Each row was made from one walk, in order. Every step used is in the known rows, and no mark comes twice. Write each row's walk.
Known rows:
fibo-figen-magom-robazu-melas-bika-bida: [ -4  24 -16  44  13  13  -6  14 -16  12  10 -26  -5   4 -11  13  47  -1]
figen-fibo: [  5 -27  33 -33  -7  -6   5 -28  20  -4   0  35   3   3  12 -19 -12   0]
bika-bida-figen-fibo: [  6   2  28 -18   2   1  -3 -29   5  -5  32  22  27  -1   8 -16 -22   5]
robazu-melas-bika-fibo-figen: [  2  -7   7  20  -2  -8  14 -33  -9   9 -16   6 -51   6   7  -5  21  -7]
magom-robazu-melas-bika: [-15 -22 -29  19  23   7   3  -2   1   6   0  -9 -38   1  14  14 -14  -9]
robazu-melas: [ -1 -32   2 -10   2 -18   4 -19   2   2   0   2  -6   1  19  -9 -25  -3]
bika-bida-figen-magom: [  2  24   7 -11  -3  -1 -18  13  17  -3  31   4  37  -1  -1   1 -13  10]
bida-bika-melas-robazu-magom: [-14   7 -27 -18 -11 -17   7  -7  10   2 -12 -11   8  -3  18   4 -31   3]
bika-melas-robazu-magom: [-10  -2  -9 -16   0  -9   7 -12   8  10 -24   0   1  -1  21  -9 -26   1]
magom-robazu-melas-bika-bida: [-12   0 -14  30  23   8   0 -11  -9  16  22 -14 -16   2  11   7 -12  -5]
robazu-melas-bika: [ -8 -26 -19  -1   2 -12   7 -13   3  10   1   1 -49   4  17   9 -26  -8]
robazu-melas-bika-fibo-figen-bida: [ 19 -10  21  13 -11   2  11 -20 -34   5 -22   4 -35   4 -17  -8  28  -4]
bida-bika-fibo-figen-magom-robazu: [  5  26  11  10  -7   6  -5  14  19 -14  -6  -1  30  -1 -13   2  53   5]
bika-melas: [ -4 -10  18 -16 -11 -17   2 -15  11   3   0  11   2   0  12 -27 -44  -2]
magom-robazu-melas-bika-fibo-figen-bida: [ 14  -7  10  32  11  20   8  -6 -35   1 -23  -8 -24   1 -19  -3  40  -4]
bida-figen-fibo: [  3 -22  12 -29   4  -1   1 -19  14 -15  11  27   7  -2  11  -8 -24   2]
figen-bida-bika-fibo: [ 20  -3  39 -32 -28  -7   0 -10   4 -11  -1  21  25  -2 -13 -12 -14   5]
fibo-figen-bida-bika-melas-robazu: [  3  -9  -3 -22 -26 -12  14  27 -12  -4 -25  -3  16  -8 -25  -7   7   0]
figen-magom-robazu-melas: [ -4  -3  -9   7  20  11  -7  19  -6  -6   0 -16  24   0   5   5   4  -1]
figen-bida-bika-melas-robazu: [ -2  -5  -1 -39 -20  -8  11  31 -10  -6 -13   4  23  -8 -14  -6 -38  -2]
bika-fibo: [  6  -7  41 -21  -7  -8   3 -29  27   2  -7  34   0   2  15 -24 -15   0]

Which walk is each row?
[ -5  25 -14  22  28  18 -14  19 -21  -7  33 -27  46  -3   1   9  -6   4] -> bika-bida-figen-magom-robazu-melas
[ 29 -13  53 -11 -23  -4   2 -19   2  -3 -25  24  10   0 -19 -29  35   6] -> bika-fibo-figen-bida
[ 20 -29   9 -16 -35 -21  -3   4  14 -11  -8   5  13  -4 -24  -2  27   9] -> fibo-figen-bida-bika
[ -7 -22 -14 -25   3 -10   2 -12  36  10 -26  11  -7   0  24   6  -1   5] -> melas-robazu-magom
[ -6  -3  -4  11   1  -9   2 -22  -8  20  22  -2 -28   5  13   3 -26  -5] -> robazu-melas-bika-bida
[  4  18   6  19  -5   2   5  -5 -16   5 -16   0 -32   8  -4   5  38  -5] -> robazu-melas-bika-fibo-figen-magom
[  1  24   7  22   6  20  -4  11  19   2 -18   8 -20   4 -11   6  57   0] -> melas-bika-fibo-figen-magom-robazu
[  1  -6 -10  24  14   5  -4  16  -8  -5 -12 -23  17   0  -5   2  48   0] -> fibo-figen-magom-robazu-melas
[  7  16  17  25  15  14   1  -1 -18  -6 -17 -11  22   2  -4 -10  52  -1] -> bika-fibo-figen-magom-robazu-melas
[-16 -10   2 -30   0  -9  14  11  13   9 -19  16  -2  -3  14 -17 -39  -7] -> bika-melas-robazu
[ 22  -8  33  -2 -21   2   5 -14   2   5 -24  24 -33   3 -21  -9  34   2] -> melas-bika-fibo-figen-bida
[ -9   3 -13   1   1  -4  -9  -7  24   9  30   9 -25  -1   8   9 -30   2] -> melas-bika-bida-figen
[-10   8 -16  25  34  26   2 -16 -33  -1  35 -10  -7  -1   8  10 -18  -5] -> magom-robazu-melas-bika-bida-figen-fibo
[ -4   0   8  -4  -9 -10  -4 -16  29  20  19  17 -27   4   8   0 -19   0] -> melas-bika-bida
[ 15 -24  10 -33 -29 -17  -5   7  15 -11   3  11  20  -4 -14   0 -17   7] -> figen-bida-bika
[-19  -3 -16 -32 -11 -16  14  17  14   0  -6   6   6  -6   9  -5 -44  -6] -> bida-bika-melas-robazu
[-10  29 -26  23  33  31  -4  17 -22 -10   6 -13 -12   0   4  22  -5  -6] -> bida-figen-magom-robazu-melas-bika-fibo
[ -8  26 -26  13   9   4 -10  14 -19   4  33 -16  -9   2   2  23 -20   0] -> robazu-melas-bika-bida-figen-magom
[  2  25   0  23   4   6   2   7 -17 -14  -4 -21  30  -1  -8   4  47   0] -> bida-bika-fibo-figen-magom-robazu-melas
[  0  -1  -9 -22  -2  -3 -15  22  26 -14   9   9  16  -3   2   8 -14   6] -> bida-figen-magom
[-10  31 -25  17  19  23 -19  31  15   1  30  -7   5  -1  -5  24  -2   4] -> melas-bika-bida-figen-magom-robazu
[ -9  26 -15  27  19  18  -8  16 -15  12  22 -21   1   4   0  16   3  -3] -> figen-magom-robazu-melas-bika-bida
[ 15  -8  14  -7 -38 -21   2   3 -12 -10  -5  -8  20  -4 -27 -19   2   5] -> fibo-figen-bida-bika-melas
[ -7   0 -32  35  14  11  -2  23  -7   2 -11 -22 -26   3  -7  20  46  -3] -> fibo-figen-magom-robazu-melas-bika
[ -8   2 -31  11  30  15 -11  27 -12 -17  11 -21  25  -5   5  16  -7   0] -> bida-figen-magom-robazu-melas
[  3   3 -13 -25 -20  -9   4   7 -13  -3 -18 -13  25  -4  -6   2 -25   6] -> figen-bida-bika-melas-robazu-magom
